Known rows, with every way that one mark hangs from another:
H(C N(Z) W): [ -6   1  -1   5   5   3  -6  13  13  29 -58  -4 -20 -35   7 -28  19 -18
 -20 -35  19 -14  17  18  -3   7  -8  -3  -7   3  27  -9   7  -6  22  22
 -20  19 -23 -14  13  21   3  27  -2 -22  -6  10 -22   1]
W(C(H N(Z)) T): [-17  -4  30  11   4 -22 -18 -14  24   7 -26  22  14  -3 -26   5  -9  -2
  24  -8  29  -8  -5  -4  16 -18  14   0  13  -1  -6  17 -14 -11 -31  25
  -3  11  30  -8  -2   8  -7  -3   8   0 -14  24   8  -7]
W(C(M) H T Z): [  6  -5  12   6  20 -27   7  -1  12 -13 -18  22  13  49 -33   8 -29  16
  14  22  32   6 -30   0   1 -29 -13  13   7  18 -20  10  26  -7   0 -26
  -1   3  26 -11  -2  -5  36  -8 -10   5 -42 -30  22  14]
W(T(C(H Z(M)))): [ 10   1  22  -3  -1 -14 -13   7   0 -17 -13   9  10  11  -3  12   6 -10
  16 -17   5 -22   7  -4  12  -9  -1  14  19  -8   2  12 -16   0 -26   5
 -11 -10  12  -6  -4  -2  -7  -2   2   0  -7  16  26   0]
N(C(H M(W))): [-11   0  -2   8   1  -8  -1   7   8   5 -19  19  -9  -6  -2  10 -22  -2
   7 -13  -4 -14  14  -5   4   8  19   2   6  -4  -6   7 -13  -3 -41  15
  13  12  -4   3  -3   2   3  12   7  21   7  34 -13  -2]
N(C): [-11  -2 -16  13   3  -3 -13   0  19  11  -1   4 -12 -14   0   1 -11   1
   4 -10  -5   0   7   7   4  -1  -4   1   4  11   5  -4  -5 -12  -8   6
  -3   9   7 -16  -1   8  -2  -3 -15  12   3   7 -10 -11]
C(M(T)): [ -7  -4  -1  -4   5  -8   6  12  -5  -2  12  -2   5   4  10  15 -20   9
   4   4  -8 -17  -7   5  13   1   6   2   3  -2  -2   3   7  -1  -8  -6
   5  -2   3   3  -1 -11  16  13   1  16  13   9  -8  -3]
Z(C(H(M) N) W): [  8  -4  -7  -5   1   5 -22 -11  13   3 -25   3   1  -9  -9 -13  22 -19
   4 -44 -12  14  21   0  -8   5  16  -3  20 -17  16   5 -22  -7   7  33
  14   5  -4   2  13 -10 -14  22  11 -11   0  37  -8   2]
H(W): [  1   0  -4  12   3   0   1   8   5  10   1  -5  -9  -6   5  -5  -2   1
 -10 -12   7   8   4  10  -6  -1  -7  13  -4  -2   6  -3   7  -1   7  -1
  -2   5 -13 -11  14   9   3   6  -2   4   5   0  -9   1]
M(H): [ -2   0 -15   5   0   9   4   4 -10  -1  13 -16  -6  -1   1   7  -5   5
  -9   4  -6  -4  -7   6   7  -1  -6  -5 -13   1   2  -4   3  -6  11  -9
  -3  -7  -7   1   7   5   2  -3   0   4   9   4  -2  -7]
N(Z): [-13  -4   4  12   7  -5  -5   4   7  10   2  -2  -7 -16   2   8  -7   0
   7 -15  -2 -10   7   4   7   4  -4   3   1   9   8  -5 -17   2  -7   7
  -7   3  14 -11  -2  16  -5   8   3   2  -1  13  -9  -6]
C(M(H W Z) N): [-11   3 -23   6  -3  19  12   4 -33   0  13  -2   0   3   5   6 -13  13
  -5  17 -21  -9  -6 -19   7  10  13 -15 -17  -7 -14   7  -1   7  -6   6
  11   3  -8  30   4 -16   0   0  16  -1  23  14 -11  -6]
N(C(H(M)) Z(T W)): [  9 -11  -3   5  -6 -16 -13  -7   9  11 -23   6 -15 -34  -6  -6   4  -5
  -4 -52  -9   9  27   1  -6  16  20  -1   9  -6  10  -7 -32   6  -2  40
  -2   7   7  -7   0   9 -10 -10   5   4   0  38 -27   8]
Z(M(T W)): [  9  -5  -7 -27  -6  14  14  11 -32  -8  40  -3  -6  -2  12  -5 -14   7
  -2   6 -26  -9   1   5  -9  15   1 -12 -10  -4  -5  -7  -8   5   4  -2
   3 -12 -16  15 -12 -13  11 -22  -1  14  26  -8 -14   4]
C(M(H(Z) T(W))): [ -3   3  -4   0  -7   1  22  12 -19  -1   2  -4   1  11  14   3 -14 -12
 -17  22   3   8 -17   4  21   1   5  -6 -20  -3   1   2  13   9  10 -12
   1  -4 -20   5   2  -3   6   0  11  -4   8   9   4   3]
M(C Z): [ -4   4  -7   6   2  25   2  -7 -23  -5  21  -9  -1  -5   9   1  -1   9
  -5  28 -16  -8   8  -7  -2  11 -14  -4 -10   2  -2  -8   3   0  12 -19
  -2  -4   9  11  -4  -5   2   2  -5  -8  10 -29  -6  -5]
Z(M(T) W): [ 15  -6  -9 -33  -4   9  -3  15 -28  -7  39  -8  -7  -5   5  -4  -3   4
   4 -12 -31  -1   3   5 -18  11  -1  -2  -2  -4   0 -11 -22   5  19  -2
   2 -12  -7   7  -9 -16  12 -12  -5  17  21  -2 -11   5]
Z(M(H)): [  9  -5 -21  -2   3  13   4  11 -26  -6  20 -14 -11  -3   3   7   0   1
  -9 -11 -21   1  -2   6   1   8  -8  -5 -10  -1   5  -8 -14  -6  15  -8
  -2 -14  -5   5   2  -1   8  -8   1   5  14   2  -3  -3]
N(Z(C W(T))): [  6  -5   5 -33   1   6 -26   8  19  -2  11   0  -6  -4 -10  -7  -2   4
  22 -11 -13   2  15  10 -21   8   0   7   6  10   2 -15 -22   3  15  16
 -14   4   9  -3  -1   3   6   6  -3   4  -7   4   1   7]
H(M N): [ -5 -10 -12  10   9   5   8   2   0  11 -39  -2 -14 -12   9 -13  14 -13
 -20 -27   3   1   8  22   9   0 -14  -3  -6  -8  20  -1  10  -9  22   1
  -4   1  -5 -15  15   5   2   9  -7 -19  -6   2  -3  -4]
Z(C(M W(T))): [ -6  -1   3 -20   6  -6 -12  13  34  -6 -14  12   7  25  -8  30  -5  -2
  24   2   3 -12  -6   4   9  -3  10  14  22   4  -6   0  10  -2 -16   2
  -1   8  16   4  11 -10  12  27   4  22   1  11  17   7]
N(Z(M W)): [  5  -8   1 -11   2   5 -11  14 -11   2  16  -1 -16 -20   0   0   0  -4
  12 -37 -31  -4  16   2 -18  19  -2   6   3   6   6 -15 -43   6   8   5
  -4  -5   9   0  -7   8   0   1   5   9   8  11 -11   4]
M(C H T(W)): [  4  10  -4   0 -10  26  18   0 -29  -8  46 -14   4   7  13  -5   0  -3
 -12  50  -5 -12 -14   0   7   9  -2 -15 -25  -7 -11  -8  14  -1   9 -20
  -3 -17 -26  12  -2  -4   0 -26  -1   2  16 -25   6  -1]
Z(C M W(T)): [ 22  -7  -9 -47   1  16 -25  15   1 -13  23  -5  -6   9  -8  -5   6   0
  15 -16 -30  15  13  12 -29   9  -6  10  11   0   2 -16 -22  -4  25   5
  -8 -10   3   2  -3 -15  18   2 -11   7   2  -8   9  15]
W(C(M(H(Z) T) N)): [-11  -6  -4  -2  -2  -3  10  -4 -20   7 -14  12  14  -3   0   1 -11  -1
  -9   4   4   3 -23  -7  18  -8  16 -16  -9   2  -3  10  15  -4  13   7
   6   3  -9  14   5  -6  12   0  14 -10   7  15  -9  -2]
W(C(N) H T Z): [  0  -4   8   8  18 -19  -5 -15  22  -4 -11  19  18  43 -40  -7 -15   9
  13  16  38  19 -31  -2   2 -36  -9   2   5  17 -19  15  22 -12   5  -8
   0   9  28 -13  -1  -2  14 -26 -14  -4 -36 -30  19   1]
T(M(Z) W(C H)): [ 10  18   7  35  -1   0  27 -13   4  -8  21  -6   8   3  -2  -3 -14   9
  -1  57  18  32 -23  -6  -7 -31 -25   9 -13   6  -7   5  16  -3  -4 -43
  23  -6  15 -13 -17  -3   0  -8 -15 -16 -30 -36  27  -2]
M(W(T(C))): [  1   5   6 -14 -11   3   2  -4   5 -13  23  -1  -1  -1   4  -9  -5   8
   8  27   6   0  -2   9  -9  -8  -5   2   2  10 -12  -4  16  -9 -10 -11
 -15 -11 -11  -5  -2   5   2 -21 -15   2  -5 -14  21  -4]
Z(M(C H)): [ 11  -1 -15  -2   0  31   4   5 -42 -10  25 -13  -7  -1   4   3  12   0
 -10   6 -29  -8   1  -3  -2  23  -7 -10 -11  -2   1 -13  -9  -7  18 -14
  -5 -19 -11  15   1   0  11 -13   1   2  19 -18  -3   1]
W(C(Z(M))): [  6  -6  10   4   6  -6  -5   8  -8   2   3  11   2  -1  -2  10   0  -5
  11 -24  -8 -19   0 -10   1  -6  -5   9  10  -1   4  -1 -15  -4  -6  -9
   4  -8  12  -5  -5   5   4   2   0   1  -2  -5   6  -2]
Z(T(C(N W))): [-11   7  -4   0 -10 -14 -15  -6  24   1  11  -6  15 -14   0  18  20 -10
   6 -12   8   0  -5 -13   6 -10  14   0  22   7  -3   3  14  -8 -25  14
  -3  -8   8   2  12   1 -21  -6  -4  10  11  19  12 -12]
H(Z): [ -7  -7  -3   1   6  -2  -3  -2   5   7 -14  -2  -8  -6   8  -4  -1  -6
 -10 -12   1  20   6  10   8   0 -12   3  -5   4  12  -1   2   3  18  -4
  -5   3   2 -12   6  14  -2  14   1  -9  -3   1  -6  -1]
T(M W): [  0  15   4  29  -6   0  15  -5  21   3  25 -13   1   8  17   0   0   0
   3  24   6  21  -7   5   0 -12 -15  14  -2  -3   5   3   3  -2 -19 -29
   7  -8  -4 -19 -10   4 -14  14 -13  -4  -9  -4  21  -7]
N(C(W) Z): [-23   0  -1  18   1 -10 -16  -3  28  20 -18  11 -12 -19  -4  22 -10  -4
  16 -20   2 -18   3  -1  14   3  13   1   8  15   1  -7 -19   2 -29  15
  -2  25  22  -6  -2  19 -18  -5   3  25   5  28 -12 -10]

Rows:
[  4   6  -3  10  -5 -17   8  -9  19   1  21  -9  11  33  -1  23   6  20
   0   4   7  16 -16  -8  -6  -9   0   8   8   2  -6   3  15  11  -6 -17
  -2   4   8  -1  -6  -9  -5   5  -7   8  -4  -3   6   0]	C(W(Z(T(M))))
[ -2  -8  -4 -18  19 -11   2  12  18   3 -89   8  -8   7 -11 -18   6 -14
 -21  -9  33   7   1  24  15  -9 -13   1   1   8  16   8  33  -9  33   8
 -12  12  -2 -14   9   3  28  31  -5 -19 -29 -14   4  12]	W(H(C(M) N Z) T)
[ -7  -7   9 -10   8 -16 -20  12  18   2 -11  16  14  27  -9  13  -1   6
  29 -25  -1 -24  -2 -14   9  -2  20  19  21  -9 -10  15 -12   6 -24  21
  -1  12  11   1   9  -9   2  21  13  15   8  15   9   7]	C(M N Z(W(T)))
[  3  -3   1   9  -2   2  22 -16 -11   4   2  11 -10 -10   3 -16  -4  -1
  -4   1   2   9   0   2 -11  -3  -3  -6  -5   0   0  -4  14  -4   6 -13
   8  -5 -12  -4   2   8   4 -19  -6  -7  -6 -11  -1   1]	H(M(W(C)))
[ -6  -2  -4 -14  -3   1  17  12 -15  -6  22   5  -1   2  13   4 -23  13
   2  18 -13 -20  -3  -2   1   8   9  -5  -3  -3 -13   0  10   6 -14  -3
   8  -3 -17  15  -3 -13  14   2   6  17  21   3 -12  -1]	C(M(T W))
[  1   9  -8  -5 -16  -5  -3  -7  -2 -10  21 -18   6 -17  10  21   7   1
  -5  12  -2  -1  -4 -14  -2  -8   0   0   5  10  -4  -6  15   4  -5  -8
  -8 -10  13  10   1  -9 -11 -12  -7   3   9   0  11  -5]	M(Z(T(C(W))))
[ -7  -1   3   3   9   4   6  -9   1  -2 -27   8  -1   9 -10   5  11  -8
 -10  13  13   8  -3  -2   9   5  -9  -4  -4   7  -2   0  19   5  14 -12
   9   6   4   9  11  15  -5  -5  11   3  -5 -23  -3   5]	M(C(W(H(Z))))
[-13  -3  11  -4   7   9   6   9  -6   4 -29   6   2  -9  -8   4   9  -4
  -9  13  16 -38  -5   6  14  10   4 -21 -10   5  -6  -2  10   3   4   9
   2  10   4  18   5   5   0 -15  10   6   0 -15 -12  -1]	M(C(W(H(N(Z)))) T)
[  4  -5   6 -13  -2  -3  -7  -5  -3   8  -4   5  -8 -15  -6 -14   0  -5
   0 -11  -3  28   3   2 -21  -6  -7   2  -5   9   6  -8   1   0  26  -7
  -1  -2  -2  -8   3  14   6   3  -5 -10  -9  -7   0   3]	H(Z(W(C)))
[  6   3 -19  -2  -7  -6   8 -21  -5   5 -22  -9  -7 -16   9   3  20  -5
 -20 -13   0   5   3  -2   8   4   3  -8   9  -1  13  -5  24  10  27   3
  -6   3   5   8   6 -13  -3   6  -4  -4  11  -5 -11   9]	H(C(W) M(Z(T)))
[  8  12  -3  21  -1   5   9 -14  17  -8  29 -13  20  10  -2  -7  20   3
  -8  35  16  29  -7 -10  -3  -5  -4   3   3  -6  -7   8  16  -7 -20  -9
  16 -14  -6  -6  -6  -2 -10 -10  -7  -8  -9 -35  16  -5]	Z(T(M(C(N)) W(H)))
[ -6   5   7  18  -5  15  -7 -15  -1   9  21  -2   6 -15   7 -10  20  15
  17  -1 -18   1  11 -15 -16  16   8   1   7  -4   0  -3 -26   2 -14   4
   3   8  -1   4  -9   9 -18  16   7 -11   6  -2 -10  -8]	T(M(C(N(Z(W)))))
[ -8  -1  10  -8   0  14  -9  -9  -3   0  13  17  13  26  -3  -6   8   8
  16  19   1 -30   3 -16   5  11  14  -4   5  -9 -20   8   4   3 -21  14
  -6   8  -8  15   1   1  -7  -9   9   3  14 -22   3  -1]	M(C(N Z) W(T))
[ -1   3  -9 -17 -10  18  15   0 -34  -8  42  -8  -4  -5  15  -6 -24  20
  -7  39 -16  -9  -3  -3  -8   7  -1 -16 -23   0 -13  -5   6  11  11  -8
   4  -1  -8  20 -12 -19   3 -23  -4   3  24 -14 -16  -3]	M(T W Z)
[ -5  -6 -20   5  15   2 -11  13  22   9 -40   5 -16 -15 -14  -9  -6  -9
 -14 -12  14  -1   4  19   5  -8 -12  -6  -7  11   9  -2   5 -17   6  12
   3  13   6 -19   2  10   7 -11 -17   1 -13  -3  -7  -7]	W(H(N(C)))
[ -7   7  10  16  -9  14  10 -25  -9   4 -12   9  10   1  12 -15  17   4
  -7  14   3  20  12 -15  -3  14  12 -12  -2 -17   0  15  -3   1 -17   9
  15   8 -18  14  -7   2 -20  17  16 -23   3   6 -10  -6]	T(M(C(H(Z) N) W))
[ -2  -5  13 -16   1  -8 -13   6  11   1  10   1 -10  -1 -11  -4  -8  12
  19  -9  -3  -3   5   9 -10   4   0   7   2   7  -5  -8 -20   7   5   7
 -15   5  15  -7  -1  10   3  -4   0  12  -3  -1   2   5]	N(Z(W(T)))
[  8 -13  15  -7   7 -10  -6   9   4   4 -59  11  -5  13 -11 -12  20 -12
  -2 -39  12 -20  13   9   7   0   5   4   3 -26   8  13  -8   6   9  24
  -5  12  -3  -8  14  -6  -4  12  10 -10  -9  23   7  11]	C(H(M N) Z(W(T)))
[  2  -7  -5   4  -2  23  23 -21 -28   2 -12   8 -14  -5  17 -27  15  -8
 -21   2  -9  19  15   1  -4  24  -4 -14 -16  -2   6  -8  15   7  27  -7
  -3  -2 -26   9   6  14  -4 -10   7 -23   3 -22 -15   7]	H(M(C W) Z)
[  2   0   4 -20  -3 -12  -9  13  -7   4 -12   8   3   0   8   3   1  -4
   5 -19 -14 -44   4  -8   1   9  14   5  15  -8   3   0  -4  10   1  10
  -1   8 -17   7  -3 -13  11  34   7  12  16   7 -15   7]	H(C(M(T) Z(W)))
[  4   3   6  -6  -3  -9 -15   2  -1  -7   8   4  18  -6  -6  -6   9  -3
  10  -5   2 -22  -9 -12  -2 -15   8  -2  10   3 -11   9  -6  -1  -6  16
   9  -2  -8   5   1  -4 -16 -18   3   2  -3  -1   2  -8]	M(T(C(N Z(W(H)))))
[ 13  11  -4  18 -11   9  29 -16 -22  -4  35   0   0  27  -4  -7 -12  28
  -3  34   5  15 -24 -10 -24 -10  -8  -8 -22   3 -16  -4  16   4   4 -34
   4  -1 -21  10 -15  -3  10 -19  -9 -14 -19 -20   8  -1]	T(M(H W(C Z)))
[  5  15   3  33  -1  -5  16  -8  19   2  26  -8   8  37   9  -1  -7   5
   1  25  13  27 -15  -2  -6 -17 -17  13  -7   3   0   4   7   3 -13 -36
   0  -1  -1 -18 -15  -2  -9   6 -16 -13 -22 -11  23  -2]	T(M W(Z))
[  1   7  -1  10  -3   2   9  -8  -1  -9  18 -11   1  14  11   3 -11  32
   4  40  -1  16 -11   6   1 -13 -15   8  -6  -1  -6   5   8   3   3 -25
  -3   4  18  -8 -12 -17   7   3 -14  -9  -8 -22  11  -3]	W(T(M(Z)))
[ -4   0   8   1   7  -1  10  15  10   6 -17  -2  -1  -9  -4 -10  -7 -14
 -12  13  24 -10  -8  16  12  -9  -9  -9 -20   5   4   2   4   2   3   4
   1  -1  -1  -9  -5  10  -3 -14  -1  -8 -14  -4   2  -1]	M(T(W(H(N(Z)))))
[ 19  -4 -17 -43  -4   7 -24  13  13  -6  34 -19  -1 -11  -3  -3   9   0
  -4 -20 -26  16  20   3 -33  13   0   4   9   3   7 -18  -8  -4  23  14
  -4 -14  -8   2   3  -6  11  10  -9   6   8   0  -6   8]	Z(C T W)
[ 10  -8  13  -2  -5 -13   1  -1 -19  -2 -16   8   1   3   3  -2  10  -7
   0 -30  -7 -24   7  -3   8   5  17   0   5 -26   3  10 -17  14   4  17
  12   4  -8   7   3 -11 -10   2  18   5   8  26 -12   7]	C(H(M(T)) Z(W))
[  2  -2  -3  -5  -2  -8   0   2  16   3  10 -14   1  -2  10  -4   3 -16
 -20   0   9  38   4   4   0  -2 -10   4  -7   4  10  -2   9   6   9  -3
 -10 -13  -3 -15   1  11  -5   0  -7 -11   0  -4   8   6]	H(Z(T(W)))
[  4  10  11  12  -9  -6   5 -13   6  -8   6  -7  14   7   3  21  22  10
  -3  16   5  -2   3 -12   2  10  13   3  14 -18  -4   7   6   3 -27  -3
  10  -3   0  11  -1  -9 -11  15   9  13   9   6   3   0]	Z(T(M(C(H W))))
[  9   8   0   2 -11  -6  -6  -1  -7 -17  14 -19   9 -23   7   8   1   1
 -11  10  -1   3  10 -10  -1  -7  -5   0   4  -2   0   3   4  -1  -7   2
  -5 -18  13   2  -4  -8  -8  -1  -7 -11   0  12   8  -9]	M(Z(T(C(H))))
[-16  -4  15  12   6 -14 -15   0  11  11 -31  15   5  -8 -11  26   8 -19
  20 -44   1 -18   6 -12  23   5  26   0  22 -12   4  14 -39   7 -41  33
  11  13  27  12   3   1 -28  10  26  17  15  55  -6  -6]	C(H N(Z(M)) W)
[  3  11   6  16   1  -4   8  -4  17  -9 -12  -3   1  -9   3 -11   1 -29
 -13  20  26  34  -7   8   5 -21 -22   6  -8  16   8   0  17  -5   6 -21
   0 -15  -6 -22   2  21 -14 -13  -9 -20 -32 -14  27  -2]	T(C W(H(Z)))
